Each row was made from one small tree. The marks that hang from a mark follow it in brackets, in alphabetical order. Every link used is in the known rows. Write each row's tree.
Known rows
muruz(gopevog(gulip)): [-32 -32 -37  10  18 -12  15  -5  17   9 -12 -18  34  16 -36   9   1 -14
   4  15 -21]
nesuv(gopevog(gulip muruz vipi zali(ravaf(sene)))): [-53 -13 -32  26   0 -33  -5   7  32  26 -30 -12  35  -1 -19  15  10 -28
  12  16 -21]
ravaf(sene zali(gopevog(gulip(mati) muruz nesuv))): [-36 -16  -1 -29  -3 -29   9  -4  24  -7 -18 -28  60  22   6  -2  -9 -12
   1  17 -25]
vipi(gopevog(gulip(mati) nesuv zali)): [-23 -10 -13  41  19 -57  -6   9  23  21 -25 -19  34  37   8 -14 -14 -41
  11  27  -4]
zali(ravaf(sene)): [-16 -18 -21  24 -29  -7   8 -35   9   1  -4 -21  32  29 -45 -20 -12   7
  -9  13 -34]
sene(ravaf(zali(gopevog(vipi)))): [-48  -8 -29  12  -9  -3   8 -16   2  16  -8 -20  31  34 -35  -8 -20   6
  -3  10 -43]
vipi(gopevog): [-20  -8 -16  35  12 -22   1  -6   6   7 -13 -11  26  37 -14 -13  -6  -8
  -1  18 -39]
ravaf(zali): [-37 -24  -7  10   2  -6  13  -7   1  -5 -21 -14  43  37 -22  -7  -4   9
   2  15 -26]
sene(ravaf(zali(gopevog(muruz)))): [-44 -11 -34   0 -15  -5   6 -12   4   8 -16 -12  33  30 -33  -4 -19  11
   1   7 -49]
zali(gopevog(muruz nesuv vipi) ravaf): [ -9  -5 -52  24 -27 -23   4 -30  21  26 -10  -8  32  13 -36  -4  11 -26
 -12   9 -45]
ravaf(sene zali(gopevog(gulip(mati) muruz nesuv vipi))): [-43 -15  -2 -19   7 -28  10  -6  30   3 -12 -31  62  19  10   0  -8 -20
  -3  23 -19]
muruz(gopevog): [-22 -33 -36   8  10 -16  23 -14   7   8 -12 -16  32  16 -41   1   9   7
  -7  13 -26]
gulip(gopevog(vipi zali(ravaf))): [-22  -8 -36  47  12 -17  -7 -27   9  30   0 -23  31  14 -18  -2   3 -12
  -8  16  -5]
gulip(mati): [ -5 -17  -5  37   1 -29  12  -3  -1  12 -16  -7  39  17 -22 -28 -19  18
  -2  16 -21]
gulip(gopevog(muruz) mati): [  5  -9 -31  20  15 -28  -6  -7   8  12 -16  -1  40  -8   0  -6  -8  16
  -5  12 -22]
nesuv(gopevog(muruz zali)): [-35 -21 -28  18  -9 -41   5  11  11  14 -44   3  31  -1 -25   8  17   4
  12   5 -31]
tebu(gulip(gopevog(muruz zali))): [-33 -24 -34  22   4  -4   0  -7   2   6  -2  -8  39  19  -6  -4 -21   2
  13  15 -24]
gulip(gopevog(vipi)): [-20  -6 -31  46  19  -7  -1 -21   7  24   2 -14  32   7 -15  -1   0  -9
 -11  16 -18]
zali(gopevog(gulip(mati))): [-19  -3 -15  17  -7 -20   3   1   7  17  -9 -11  36  20 -26 -11 -12 -16
   6   3 -40]
gopevog(gulip(mati) muruz nesuv vipi zali(ravaf)): [-34 -27 -40  48  13 -54  -4   1  50  38 -24 -13  53   6   9   0 -11 -58
  10  39  20]

Which tree is each row?
[-20  -5 -49   5 -28  -5  -6 -17  19  11 -12  -5  31  17 -41   3  -1 -21
   6  -2 -57]
zali(gopevog(gulip muruz) ravaf)
[-27 -10 -20  34   5 -46  -8  -7  27  15 -19 -26  30  43  -3  -9 -11 -45
   8  26 -10]
vipi(gopevog(gulip nesuv zali(ravaf(sene))))
[-24   6 -20  17 -17 -14  -3 -25  22  25   8 -33  39  21 -31 -14 -13 -24
  -9  11 -38]
zali(gopevog(gulip(mati) vipi) ravaf(sene))
[-28 -10 -32  18   0 -14  10  -9  14  20  -4  -3  41   5 -20   1   7 -12
  -6   9 -45]
zali(gopevog(muruz vipi))
[-19 -16 -35  35   6 -24  -2 -10  10  23  -3 -15  42  15   3 -15 -25  -7
   4  24  -9]
tebu(gulip(gopevog(muruz nesuv vipi zali(ravaf)) mati))
[-36 -32 -35  16  16 -26  18 -25  19  24  -2 -36  38  17 -33   1  11  -7
 -12  23  -3]
muruz(gopevog(vipi zali(ravaf(sene))))
[-39 -15   7 -24  -8 -13  14 -16   7  -9  -8 -32  52  33 -12  -8  -4   8
  -6  10 -34]
ravaf(sene zali(gopevog))
[-52 -36 -37  49  24 -46   4   8  50  32 -23  -8  55   6  14  12  -5 -68
  15  40  20]
gopevog(gulip muruz nesuv vipi zali)
[-32 -21 -37  30   1 -13   0 -19  14  15   3 -18  41  19  -1  -6 -21 -15
   4  25 -13]
tebu(gulip(gopevog(muruz nesuv vipi zali(ravaf(sene)))))
[-19 -13 -32  29  11 -55 -12   5  33  17 -31 -12  37  28   8  -5  -9 -40
  12  27 -13]
vipi(gopevog(gulip(mati) muruz nesuv zali(ravaf)))
[-46 -12   6 -15   1 -12  15 -18  13   0  -2 -37  55  30  -7  -7  -4   0
 -10  17 -29]
ravaf(sene zali(gopevog(vipi)))
[ -1  -8 -16  33  14 -41  -6  -8   0  23 -13 -18  37   7  -3 -17 -10  12
  -2  12  -1]
gulip(gopevog(zali) mati)
[-26 -16 -32  23   8 -33  -6  -6  19   8 -22 -10  32  30  -7  -4   2 -11
   4  18 -31]
vipi(gopevog(muruz zali(ravaf)))
[-37 -27 -32  39  12 -56  -3  -3  55  34 -20 -22  58   5  15  -2 -15 -57
   7  42  22]
gopevog(gulip(mati) muruz nesuv vipi zali(ravaf(sene)))
[-24  -5 -42  10 -22 -23  -1 -26  38  20  -3 -20  42  11 -22   1  -2 -45
  -6  16 -36]
zali(gopevog(gulip muruz nesuv vipi) ravaf(sene))
[-26 -35 -28  29   9 -62   2  16  39  18 -38  -2  53   7  13   0 -15 -43
  21  30  15]
gopevog(gulip(mati) muruz nesuv zali)
